Every row comes from one small tree of marks. Brackets hold a mark, then the marks that hang from it, in the order of their numbers. Every link used is in the known rows. Which tree was each row made from?
Known rows
{J_800 {J_171 J_290 J_999}}: [ 10  19  30 -10  27 -30 -17  11 -31  17   4   6 -12  19   6  10 -10  -1
  25  20 -34 -15 -37  -2  30  16  -5 -16 -19  11 -23 -11  -4   4  22  13
   0 -23 -10  18 -14 -40   0 -17  -2 -37  -1   3 -32   0 -17  45  18  16]
{J_978 J_765}: [  0  10   0   6  -6   2   8  19  -1  -2   9  11 -13   3  -1  -3   6  10
  -2   5   2 -17  -4   6   8  -6   2  -6  -1   0  -3   4  24  -5  -8   8
   9 -37  20 -23 -14 -17   9  13 -15 -14  -2   4  -3   1 -13  16  10  11]
{J_862 {J_171 J_800 J_978 J_999}}: [ 12  18  20  26  38 -26 -23   4   8   0  15 -13  -7  13   4 -17  -5   7
  21  12  -6  -1  -9   2  45  -4  -4  -1   2  36   1   7 -10 -27   1  -1
   5 -16 -20  -9  -9   1  28   7   2  29   2   4 -19 -11 -14  44   9  14]
{J_621 {J_862 {J_171 J_800}}}: [ 14   6   6   6  43  -7  -7  17  10  11  21  21  -5  12  -3  -2  -4   4
  30   1   3 -10 -19  11  20  -5 -19   9  18  28  11  11   5 -20  -9  12
  19 -10  -2 -21  -8   2  25  -5  -9  17 -12 -25 -16  -1   8  27  28   8]
{J_171 J_141 J_290 J_800 J_862}: [ 10   6  23 -32  65   4  -8   2   6  -7   3  32  -9  39  -9 -11 -27 -19
  28  -6   3 -20 -11  17  23  16 -34  18  -9   5   8 -40   0  -8  -8  32
  20  -4   7 -22 -23 -15 -10  -5   1 -42  -8  25   0  19   0  53  25   9]
{J_862 J_171}: [  0   7  -5   2  21   2 -13  14   0  -7   5   6   4   3  13  -3  -4  -2
  14  14 -12  -9  -5  -7  27   9 -11   1  -1  10   2  10  -4 -20   1  10
  29 -10  -6 -21  -9   3  18  -4 -12   8  -1 -10 -10  -5 -11  28  -1   2]
{J_800 {J_171 J_141 J_290}}: [ 22   7  19 -27  28  -2  10  25 -28   9   7  29 -10  19   9  19 -24  -2
  25  11 -14 -22   0   4  33  19 -18  -5 -22  -3 -10 -19  -4   9  -4  24
  17  -8   6  -2 -17 -31  -7 -18   3 -42   8   9 -19  22 -11  40   6  25]
{J_765 J_978}: [ -3  19   6   6   1  -5  -2  10 -12   3  -5   3 -11   5  -5  -1  -8   4
  -7  13  13  -8   1   4   9  -6   5   2 -14  -4 -10  10   7  -1   2  -3
  16 -36  15 -25  -5 -16   8   4 -11 -14   4  -3   0  -3  -2  15  -5   2]
{J_621 {J_862 {J_171 J_290 J_978}}}: [ 14   4   3   6  25  10 -14  13  -9  17  10  14  -5 -14  17  12 -26   0
  41  10  -7   1 -14   9  22  12 -21 -12  24  13  -1  19  -2 -16   6  18
  19  18   2 -15 -20   4  13  -8  -8  14  -2 -21 -22  -4  -8  34   1  19]
{J_171 J_290 J_978}: [ 16   6  13   6  10   0  -9   7 -11  -2   2  -7 -10  -4  21   0 -12   3
  15   7  -9  -2   6  -3  26   1  -2  -6   0  11 -10   8  -7   1   4   9
   6   3  -6 -11 -13  -5  -2   6  -1  -9   9  13  -6   3 -18  23  -6  20]
{J_862 {J_171 J_141 J_290 J_999}}: [ 15  18  22 -27  60 -14 -28   4 -15   5  15  29  -9  15  10  -1 -32 -18
  42  23 -21 -11 -24  17  37  32 -35  -1 -10  -4  -4 -30  -6 -19   5  13
  22  -1 -19   0 -40 -11  22 -11 -13 -18   2   8 -22 -12 -20  74   3  13]
{J_290 {J_171 J_141 J_800 J_999}}: [ 24  27  32  -8  57 -33 -11  11   6  -4  14  15 -25  34  -6 -18 -16  -4
  21   0  -4 -17 -22   8  36  10 -18   1 -11   6   8 -33   1  -2  -3   4
  14 -20  -3 -23 -36 -24  14   0  -5 -18   0   6 -14   9   4  43  21  20]
{J_433 {J_978 J_765}}: [ -5  20   5  14 -22   4  21  26   5   4  21  16 -17   6  -1   0   4  13
 -24  -8  11 -17  -9  13   8 -10  -8  -9  -5  -3  -1   2  34 -10 -13   3
  17 -65  23 -36 -15 -21  14  21 -25 -23  -4   3   5  11  -1  34   2  19]
{J_171 J_141 {J_862 J_621} J_978 J_999}: [ 12  21   8  -4  13  23 -33   2  -3  23 -13  16 -11   9   6   1 -21  12
  28  -2  -6 -17 -13   3   4  26  -4  -8  10  -2   0 -20 -15  11  12  29
   8  17  14 -13 -32  -8 -22  -5 -11 -10 -15   3 -32   7  -2  24  30  12]
{J_621 {J_862 {J_171 J_800 J_978 J_999}}}: [ 20  14  17  25  35 -20 -26  11   8  20  20   1 -11   7   3  -8 -11  15
  35   8  -4   1 -23  12  27  -3  -9  -3  20  38   2  16  -7 -23   3   5
   3  -5 -11  -5 -11   3  25   1  -3  30 -10 -21 -27 -14  -2  33  27  18]
{J_862 {J_171 J_290 J_800 J_999} J_621}: [ 19  23  38  -3  72 -27 -30  -1 -15  23  22  18 -14  18  -9   1 -21 -11
  50  12  -9 -25 -44  19  26  16 -30   6   5  22   0 -30   2 -18   9  10
   6 -18 -25  -7 -34 -18  33  -4 -19   7 -14  -7 -28  -3  -9  65  36  -1]
{J_800 J_171}: [  5   9   6   2  -3  -4   4  24 -19   5   0   3  -3  15   9   9   5  13
   4   7 -18 -14  -2 -16  22   3   8  -9 -13  13  -9  12  -5   7   4  14
  12 -23   9  -4   4 -27  -5 -10   3 -18   5  -6 -21  13  -9   6  11  15]
{J_621 J_862}: [ 14   8  -4   2   1   8  -9  21  -6  15   9  16  -8   2  12   8  -2  13
  21   4  -9  -7 -16   5  -4  -5  -1  -5  16   9  -4  18   5   4   3  16
  10  -2  10 -14  -8  -3  -2   0 -11  -9 -10 -20 -12  -3   1   3  22  13]
{J_290 J_171}: [  7  20   7   1  15  -4  -5  15  -1  -7  -5   1  -9   6   7  -4  -6  -2
   9   0 -12 -15 -13 -15  18   4  -7 -11   1   2   3   1   6   5   9   5
  27 -16  10 -32 -23 -16   1  -1 -16 -12   3  -9 -10  13  -1  13   1  11]
{J_621 {J_862 {J_171 J_141 J_290 J_978}}}: [ 26   4   6 -10  35  17  -6  20 -10  17  14  31  -8  -8  18  13 -38  -1
  48   9   1  -3   2  22  26  20 -32  -7  18   1   8   1  -5 -14  -9  25
  28  30   6 -19 -29   3  11 -10  -7   4   5 -13 -21   5  -4  42   1  25]
{J_171 J_999}: [  7  20  11   5  15 -19 -28   7  -8   4   3  -5  -7  12  13  -7   3   8
  15  13 -23  -7 -23  -2  15   0   5  -6  -5  11 -14  -3  -2   0  16   1
   1 -18 -12   3 -13 -11   6   4 -10 -14  -5   3 -15 -14 -15  26  14   9]
{J_621 {J_862 J_171}}: [  6   8  -8   3  19  10 -15  20  -3  15  11  23   0  -3  11   8  -9   5
  31   8 -10  -2 -20   3   8   8 -17  -5  19  12   4  20   3 -16   4  17
  26   1   3 -18 -11   2  17  -9 -17  11  -9 -30 -18  -8   0  20  16   7]
{J_621 {J_862 {J_171 J_290}}}: [ 12   8   7 -11  40   2 -15  13 -13  17  17  31  -3  -3   9  11 -23  -7
  44  14 -13  -7 -30  13  14  15 -30  -5  19   7  -1   4   4 -18   6  21
  25   8  -1 -14 -22  -4  18 -12 -18  -2  -9 -24 -20  -5  -4  41  15  10]

Write each row's tree
[  2  17  15  13  31   3  -5   2  22 -10 -15  -6 -12  21 -10 -24  -8  -2
   3 -14   2 -15 -10 -13  29  -3  -7  -2  10  22  12   0  -2  -4   6  18
  23  -9  25 -44 -16 -15 -12  -2  -3  -4  -6   5 -12  21   8  20  15  11] -> {J_290 {J_171 J_800 J_862 J_978}}
[  8  34  14 -25  39  12 -33   1  -3  24 -13  31 -16  17  -8  -3 -29  -7
  34  -4 -13 -32 -42  -1   4  38 -21 -12   8 -13   7 -38   0  13  22  30
  28   2  21 -30 -53 -29 -16 -17 -30 -30 -23  -9 -35  14  11  35  35   3] -> {J_290 {J_171 J_141 {J_862 J_621} J_999}}
[ -2  18  21  -2  42 -16 -34  -6  12   0  -3   1  -6  37  -9 -24   2  -2
  14   1 -14 -14 -36  -1  17  -1  -4  10  -3  24  -6 -15  -1 -13  15  17
   2 -25  -4  -9 -10 -17  -5  -2  -7 -20 -20  14 -15  -6  -4  37  38  -1] -> {J_171 J_800 J_862 J_999}
[  1  17  12 -26  24   2 -22  13 -11  16 -11  23  -7  31  -5   0 -11   4
  19   8 -23 -18 -25  -4  23  29  -6 -11 -15   1 -11 -20 -10   4  14  33
  17 -11  15   3 -16 -36 -23 -24   0 -43  -9   5 -36   6  -7  39  26  12] -> {J_800 {J_171 J_141 J_862 J_999}}
[ 13  30  33   7  48 -39 -17   3   7  -4   9  -3 -22  28  -6 -19  -3  -3
  15   2 -14 -16 -34  -2  31  -3  -5  -2  -5  18   2 -16   6  -5  10  -2
  10 -34  -6 -20 -26 -23  16   5  -9  -8  -6   0 -14   4   1  35  23  11] -> {J_290 {J_171 J_800 J_999}}
[  8  25   2 -25  30  30 -12   7   0  14 -16  35 -12  11  -6   3 -27  -7
  27 -12   0 -35 -20  -3   3  32 -23  -9  10 -17  16 -33   5  15   8  38
  40  10  33 -45 -47 -21 -20 -14 -28 -26 -18 -11 -22  31  18  21  27   7] -> {J_290 {J_171 J_141 {J_862 J_621}}}
[  8  14  25 -15  52   8 -13  -3  -2  15  -2  22  -9  26 -14   0 -16 -13
  31  -7   1 -32 -33   9   5  11 -23  14   9  14   4 -30   4   1   6  30
  10  -9   8 -22 -25 -17  -8  -3 -14 -22 -24   5 -14  22   5  38  46  -4] -> {J_171 J_290 J_800 {J_862 J_621}}
[ -3  26   8  15  -4  29   0   7   7  16 -18  14 -18  -9 -16  -2 -13   7
   7 -12  10 -36 -21  -6   0  15  -9 -24  25  -3  13  -5  22   7   8  29
  23 -17  52 -53 -36 -27 -16   2 -30  -3 -17 -14 -27  25   9  13  24   7] -> {J_290 {J_171 {J_862 J_621} {J_978 J_765}}}
[ 34  14  37  -4  52 -25 -11   5  -4   3  20   6 -23  23  11 -11 -25  -1
  31   4   0  -7  -3  22  40   6 -15   6 -13  16  -1 -28  -8  -4  -9   8
  -5  -5 -16  -2 -27 -10   8   9  10 -16   8  28 -13   4 -12  53  14  27] -> {J_171 J_141 J_290 J_800 J_978 J_999}
[ 33   4  26  -4  45  -7   9  12  -4  -6  19  10 -17  17  11  -4 -23   0
  21  -3  12 -10  20  19  40   0 -17  10 -11  14   6 -19  -8  -3 -21  13
   6   3  -2 -18 -18  -3   5  11  13 -13  13  26   2  19 -10  38   6  26] -> {J_171 J_141 J_290 J_800 J_978}
[  8  27  29 -20  62 -15 -24   0  16  -1  -3  20 -17  42 -17 -22 -19 -14
  21  -6  -8 -23 -37   5  28  19 -26   0  -4   7  13 -41   0  -6   7  21
  27 -15  11 -27 -36 -28  -6 -10 -11 -30 -16  11 -20  11   9  50  28  10] -> {J_290 {J_171 J_141 J_800 J_862 J_999}}
[ 10  24  10  26   2   2 -19   9  -8  29   9   7 -15 -16  -3   2 -10  18
  23  12   1 -20 -19  10  18  13  -5 -21  16   9   1   4  13 -12   4  10
   4 -23   8 -15 -30 -10  25   4 -28  30  -5 -17 -33  -7 -15  37  16  11] -> {J_862 {J_171 {J_978 J_765} J_999} J_621}
[ 14  21  23 -19  50   5 -28   3   4  21   4  28 -14  34 -14 -10 -17   2
  30  -7   0 -30 -29  14   6  19 -16  11   2   9   8 -41  -5   3   5  31
   8  -7   4 -14 -34 -18  -9  -4 -11 -22 -23   6 -25  11   6  38  54   2] -> {J_171 J_141 J_800 {J_862 J_621} J_999}
[ 12  23  24  -9  50  -9 -36  -3 -23  27  11  19  -7   1   4  11 -26 -12
  50  21 -21 -21 -45  11  15  28 -25  -8  10   6  -8 -22  -2 -11  21  14
  12  -7 -19  -2 -39 -16  24 -10 -29   0 -13 -13 -34  -7 -15  56  21   0] -> {J_862 {J_171 J_290 J_999} J_621}
[  9  11   3 -26  11  29  -2  21 -17  29 -12  36  -5  18  -5  19 -18  10
  21  -6  -4 -36  -8  -6   5  31 -11  -6  -4  -5   2 -18  -9  17   4  46
  23   0  28 -18 -18 -30 -31 -24 -10 -31 -15 -10 -36  30   6  13  36   7] -> {J_800 {J_171 J_141 {J_862 J_621}}}
[ 13  15  19  -2  35  -4 -24   1  13  -2  -1   4 -11  33  -3 -21 -15   4
  19  -5  -1  -7  -5   6  29   7  -4   5  -3  17   3 -21 -12  -7  -2  22
   7  -4   2 -14 -18  -7 -13   4   8 -13  -6  23 -17   5  -5  36  25  17] -> {J_171 J_141 J_800 J_862 J_978 J_999}
[ -1  35  18  -5  32   5 -40  -4  -2  24 -21  13 -11  14 -10  -5 -15  -7
  28  -2 -21 -30 -55 -11  -2  26 -11 -15  15  -2   2 -21   2  12  36  24
  23  -8  17 -26 -43 -28 -12 -14 -33 -19 -28 -16 -36   7  10  27  36  -1] -> {J_290 {J_171 {J_862 J_621} J_999}}
[ 24  27  16   4  21 -10 -15  11  -1  -1  -2   2 -23   5  14 -11 -22   5
  18   5  -9  -8  -3  -3  35  17  -5 -19  -3  -1   2 -10  -8   6   5   4
  19   1   6 -20 -36 -16  -2  -1  -8  -8   9   4 -23   6  -7  31  -2  29] -> {J_290 {J_171 J_141 J_978 J_999}}
[ 26   5  29 -22  58 -14   5  14  -5  -7  21  27 -17  28   3  -2 -22 -10
  25   1   5 -18   2  21  32   4 -26  18 -15   7   7 -34   0  -4 -18  17
  11  -8  -8 -14 -24 -11   8   6   3 -30   3  23   3  18  -8  46  15  19] -> {J_171 J_141 J_290 J_800}
[ 17   3  10  13  28   3  20  23  13  -7  24  21 -16   7  -7 -12 -16  10
   7   2  25 -17  23  22  43   1 -18   3  -4  13  20  -5  14 -29 -36  13
  17 -25  15 -35 -19  -1  27  13  -2  19  11   9  -4  11 -10  44   0  22] -> {J_862 {J_171 J_141 J_800 {J_978 J_765}}}
[  1   7   1 -26  12  20  -4  20 -10   6 -12  26  -1  26  -3   6 -11   5
  10   0 -10 -23  -3 -10  22  23 -11  -4 -14  -2  -3 -11  -7   7   2  37
  27  -5  26 -12  -9 -27 -28 -23   2 -40  -3   5 -24  21  -1  24  18  14] -> {J_800 {J_171 J_141 J_862}}
[ 13  10   0  -9  -2  37  -1  22 -11  30 -16  19  -7   8   0  21 -20  20
  19  -7   2 -27   7  -9  13  28   0 -13   3   1   6  -5 -17  18   4  42
  17  12  34 -19 -13 -21 -34 -20  -1 -16  -7  -8 -37  32   3   9  26  18] -> {J_800 {J_171 J_141 {J_862 J_621} J_978}}
[ 17  26  16 -12  35 -15 -21  10  -3   1   3  16 -21  16   5  -7 -19  -7
  21   6 -17 -14 -20   0  27  19 -14 -13  -8  -9   0 -23   0   4   8   7
  24  -9   1 -18 -42 -21   2  -5 -14 -26   2   2 -19   4  -4  37   9  19] -> {J_290 {J_171 J_141 J_999}}
[ 16  20  23  10  35  -4 -34  -2 -19  27   4   6 -10  -7  12   8 -28   2
  47  18 -13 -13 -28   8  23  24 -16 -14  13  14  -4  -8  -9  -9  20  12
   7   5 -17  -2 -33  -7  17  -5 -21  15  -6 -10 -36  -5 -17  51  12  10] -> {J_862 {J_171 J_290 J_978 J_999} J_621}
[ 26  14  30 -12  22 -14  -8  17 -27  17   5   9 -18  15  15  11 -27   9
  29  15 -17 -10  -6   6  44  21  -8 -17 -20   6 -15 -13 -15   8   5  18
   2  -2  -3  15 -21 -31  -9 -14   9 -31  13  15 -34  10 -20  45   7  33] -> {J_800 {J_171 J_141 J_290 J_978 J_999}}
[  7  14  13  -8   7   7 -18  13  -7  15 -16   7  -9  22   5  -1 -15  13
  16   3 -16 -11  -8  -9  31  22   2 -17 -13   8 -10  -7 -19   6  12  32
  12  -1  17   3 -11 -26 -29 -20   8 -28  -3   9 -38   7 -11  30  15  23] -> {J_800 {J_171 J_141 J_862 J_978 J_999}}
[ 15  17  18   8  49 -24 -29  10   5  18  24  20  -9  18  -7  -8  -6   5
  39   9 -11  -6 -42  14  20   0 -18   3  16  33   2   2   3 -25   5   8
   7 -17 -14  -6 -14  -5  31  -6 -11  16 -18 -23 -26 -15   0  42  35   9] -> {J_621 {J_862 {J_171 J_800 J_999}}}
[ 23  18  19 -10  47 -14  11  19  11 -12  14  20 -20  25  -3 -12 -18  -5
  11  -9   8 -21   1   7  34   3 -20   3 -11   6  17 -24   5   1 -16   9
  24 -15   9 -38 -28 -17   8   2  -6 -17   5   5  -3  27   7  28  14  16] -> {J_290 {J_171 J_141 J_800}}
[ 28  27  29   8  41 -24  -6  10   8  -4  10   1 -28  18   3 -17 -20   5
  18  -3   3 -12  -5   4  44   4  -8  -6  -6  15  10 -19  -7   0  -6   4
  12 -12   0 -25 -31 -17   9   4   1  -1   8  10 -17  12   0  35  11  28] -> {J_290 {J_171 J_141 J_800 J_978 J_999}}
[  9  26   9   3  29  -6 -34   6 -12  24   6  11  -4   2   5   5  -9   6
  36  16 -17 -20 -32   1  11  19 -10  -8  11  10  -3  -5  -5 -11  19  11
  14 -10 -14  -9 -31  -6  21  -7 -28  15 -13 -20 -31 -12  -8  34  26   0] -> {J_862 {J_171 J_999} J_621}
